Every row comes from one small tree of marks. The marks that hang from a mark follow it in brackets, in alphabetical order. Every link used is in the known rows. Which tree was each row made from?
Known rows
kolem{bezir}: [ -3.5  19.9  42.8  -3.6 -11.0  -1.9  -9.6  -6.5 -23.9 -13.2 -13.5  11.3
   4.1  21.7 -15.0 -13.9   0.1  -1.4 -15.2  35.1]
reda{tude}: [  1.1  12.8  17.8   7.0 -18.2 -22.9  -9.8 -15.9  -8.6   3.5   6.4   6.8
  31.9  27.6  -9.0 -24.5  -7.4  -3.6 -11.3  18.1]
tude{reda}: [  1.3  19.0  25.5  -8.2  -9.7  10.7 -14.1 -10.4  -8.9 -16.9   5.1   8.8
  19.2  18.6  -3.0 -61.8  -2.5   1.5 -17.3   9.5]
kolem{besug bezir{fabo{meronug}}}: [  8.1  27.4  -1.1  -7.0   1.6   8.2 -15.9   6.5 -11.8   3.1 -30.6  11.0
   2.2  16.9  -7.2   9.9   2.6   5.3 -18.0  -2.5]
kolem{besug{tude} bezir}: [-10.8  30.7  22.2 -13.8  -7.1 -27.5  -1.1 -14.1 -15.9   9.7 -25.8  15.3
   2.1  23.8  -2.2  22.3   1.5  -3.0 -19.2  17.4]
meronug{fabo{dodag}}: [ -1.3  -2.0  13.7  -5.4  -4.0 -22.8 -18.5  -7.6  -0.4 -14.2  -0.4  -5.8
 -10.5  21.5  -0.4 -35.7 -18.2  -4.2 -31.5  13.4]
bezir{fabo kolem{besug{tude}}}: [ 14.4  18.6  20.4 -10.2   7.6 -58.9   0.3   6.4   7.5  23.0 -11.0   7.0
  25.9  -1.1 -23.0  -5.5  -0.5  -8.3 -17.3   3.1]
besug{tude}: [ -3.5   9.0  51.9  -9.8 -20.0 -44.8  13.0 -27.8   2.5  -2.1   2.6   3.2
  31.6  18.7 -13.2  -0.1  -7.9 -12.0 -11.1  30.5]
kolem{besug bezir}: [ -9.1  26.4  18.5 -13.7  -5.6  -2.8 -16.5  -3.5 -24.3  -2.4 -23.7  18.1
  -4.2  27.1  -6.2   2.7   2.5  -0.3 -23.4  12.8]
bezir{fabo{meronug} kolem}: [ 27.5   8.8  15.9   1.4   1.9 -26.7 -10.0  13.0  -3.2  -1.4  -7.2  -0.8
  28.6  -1.5 -18.6 -16.5   1.4  -1.8  -8.0  21.2]
kolem{besug{tude{reda}} bezir{fabo}}: [  1.6  41.3   4.7  -9.5   6.0 -18.7  -0.1  -5.0   0.1  21.6 -29.6  12.5
   6.5  10.3  -3.2   4.9   1.5   3.4 -18.5  -8.9]
besug{tude{reda}}: [ -2.0  20.3  37.2  -9.8 -14.5 -31.5   9.4 -27.3   2.5  -0.6   2.3   4.4
  29.4  15.4  -1.7 -22.6  -4.8  -5.5 -11.0  20.3]
fabo{bezir{kolem{besug}} dodag meronug}: [  5.1   3.9 -15.4 -22.4 -19.9  32.7  10.7  -7.2  -6.9   3.9 -14.5  -5.7
 -11.3  20.0  35.8   4.8  12.7   4.4  -8.0  24.4]
bezir{fabo}: [ 15.8   5.8  38.7  -3.7  -4.4  -3.2  -4.2   0.9  13.8  -3.4   0.2   2.1
  30.4   6.9 -34.1 -31.9  -9.8  -5.6 -15.7  -2.6]
fabo{bezir{kolem} dodag}: [ -4.4   4.1  22.8 -23.4 -18.3  13.7  20.3 -10.6   0.1  10.6  -2.5  -1.8
  -8.0  14.8  13.2 -23.7   7.5  -3.7 -13.3  27.4]
fabo{besug{tude{reda}} bezir dodag meronug}: [ 12.6  12.2 -14.1 -17.8 -37.1  59.1  23.8 -41.6   1.1   7.3  -6.8 -21.8
 -27.0  21.6  58.6 -11.1   8.9  14.7   6.0  21.2]
fabo{besug dodag meronug}: [ 26.9   0.0   8.5  -7.2 -29.3  69.0  -3.4 -24.2 -20.4 -21.7  -3.0 -18.2
 -19.9  24.4  26.7 -30.5  -1.9  11.3   0.1  19.9]
kolem{besug bezir{fabo{dodag meronug}}}: [ 11.9  26.2  -4.6  -8.7   3.1  27.9  -8.1   6.4  -9.4   5.7 -32.9   6.6
  -5.8  15.2  -0.3   4.6   2.3   7.5 -17.5  -8.8]
bezir{fabo{dodag meronug} kolem{besug}}: [ 28.8  11.7  -5.8  -8.4   8.0  -1.1  -3.6  15.6   0.1  10.6 -17.4  -2.6
  10.8  -0.4  -3.6 -11.8   2.4   2.1 -13.0  -3.6]

Which tree is each row?
[ 17.6  29.4  14.9   3.8  -6.9  11.7  -4.5  -9.2 -11.3   0.0 -19.9  -0.8
  -0.3   9.6   0.0 -13.0   2.0  10.0  -4.3  18.5] | kolem{bezir{fabo{besug{tude{reda}} meronug}}}
[ -9.7  38.6  10.6 -13.3  -3.4 -20.9  -3.0 -13.5 -16.1  10.7 -25.9  16.0
   0.1  21.5   6.4   6.7   4.0   1.5 -19.3  10.5] | kolem{besug{tude{reda}} bezir}
[  9.7  30.7  -1.6  -9.7   1.4   2.1   7.9  -5.0  -1.0  17.6 -34.8   3.9
   0.3  11.9   3.8  25.5   1.6   4.4 -13.5  -4.2] | kolem{besug{tude} bezir{fabo{dodag meronug}}}
[  4.2  32.1  12.0 -12.3   3.6  -7.4  10.5  -6.2   2.6  23.0 -31.6   7.6
  -0.4  10.9  -5.3  16.3  -0.6   0.8 -18.2  -8.8] | kolem{besug{tude} bezir{fabo{dodag}}}
[-12.0   5.2  -5.1 -15.9  -5.8 -49.2  -3.9 -11.5   6.1  12.0  -7.4  -4.9
 -20.2  18.6  18.8  -9.2  -7.8  -5.2 -30.5  19.4] | meronug{fabo{bezir{kolem{besug{tude}}} dodag}}
[ 27.6  15.1  -3.5  -9.3   6.9 -20.2   7.2   7.8   5.3  18.3 -18.7  -4.5
  15.7  -2.3  -0.6   2.5   2.4  -0.1 -10.2  -0.6] | bezir{fabo{dodag meronug} kolem{besug{tude}}}
[ -1.9  15.0  30.0 -15.9  -5.7 -62.2  -4.5  -6.0 -15.4   7.1  -5.9  11.8
  17.4  14.7  -9.2  -2.5   2.2 -10.9 -18.4  29.8] | bezir{kolem{besug{tude}}}
[ 20.6  23.3  18.9   1.0  -8.1  25.5   4.6  -9.6  -9.1   2.4 -22.2  -5.9
  -7.2   9.2   0.2  -6.9   0.2   8.6  -4.0  16.5] | kolem{bezir{fabo{besug{tude} dodag meronug}}}
[  6.2   1.8   1.7 -13.2 -42.5  38.2  -4.8 -29.6 -12.2 -11.0  -0.1 -11.1
 -15.3  30.5  31.8  -5.2   7.3   8.8   1.1  35.9] | fabo{besug bezir meronug}
[ -3.0   6.0  -7.8 -18.4 -22.5  -6.6  -5.5  -6.6 -12.1  -1.7 -10.2   3.0
   4.9  23.7  23.0  15.2  13.1   0.5  -8.9  37.5] | fabo{bezir{kolem{besug}} meronug}
[ 23.8  13.3  -0.1  -5.7   5.8 -27.9 -15.1  15.7  -3.5   6.6 -14.0   3.8
  22.4   2.7 -13.4  -5.0   2.7  -0.8 -13.4   5.6] | bezir{fabo{meronug} kolem{besug}}
[-10.8   3.1  -6.3 -15.6  -4.6 -37.0 -11.4  -6.0   2.2   6.4  -6.6  -3.5
 -23.9  20.0  16.5 -19.3  -7.2  -3.7 -32.1  17.7] | meronug{fabo{bezir{kolem{besug}} dodag}}
[ 24.6   9.8  29.6  -5.8   7.0 -13.8   5.9  11.3   5.5  11.2  -5.5  -2.0
  16.4  -5.6 -22.6 -38.3  -1.7  -4.3 -13.8   6.9] | bezir{fabo{dodag} kolem}
[ -3.7  20.7  18.6 -18.2 -29.3 -23.7  13.4 -35.4  -5.1  20.7   2.2  -4.3
 -14.3  15.8  27.6 -20.5  10.6   1.6  -3.1  39.7] | fabo{besug{tude{reda}} bezir{kolem}}
[ 15.8  15.6  18.6  -9.8   8.6 -42.4 -10.4  14.1   1.7  14.6  -9.9   8.7
  20.9   0.8 -26.3 -19.1   0.0  -6.4 -20.1  -0.2] | bezir{fabo kolem{besug}}
[-11.3   4.3   7.6  -9.6 -21.9 -50.2 -11.7 -29.5   4.6   3.7   2.2  -9.2
 -21.6  25.3  16.9 -12.2 -11.8  -2.6 -23.0  28.6] | meronug{fabo{besug{tude} bezir}}
[ 28.6   2.1  13.9  -2.7  -5.1  36.4   2.7   2.2  12.2  -7.9  -7.7  -9.1
  20.9   6.0 -11.4 -25.1  -7.2   2.9  -8.8  -6.0] | bezir{fabo{dodag meronug}}
[ 11.3   4.0  -3.1 -17.7 -40.7  50.6  26.2 -41.9   0.8   6.3  -7.0 -22.7
 -25.1  23.8  49.9   4.7   6.2  10.0   5.8  27.3] | fabo{besug{tude} bezir dodag meronug}
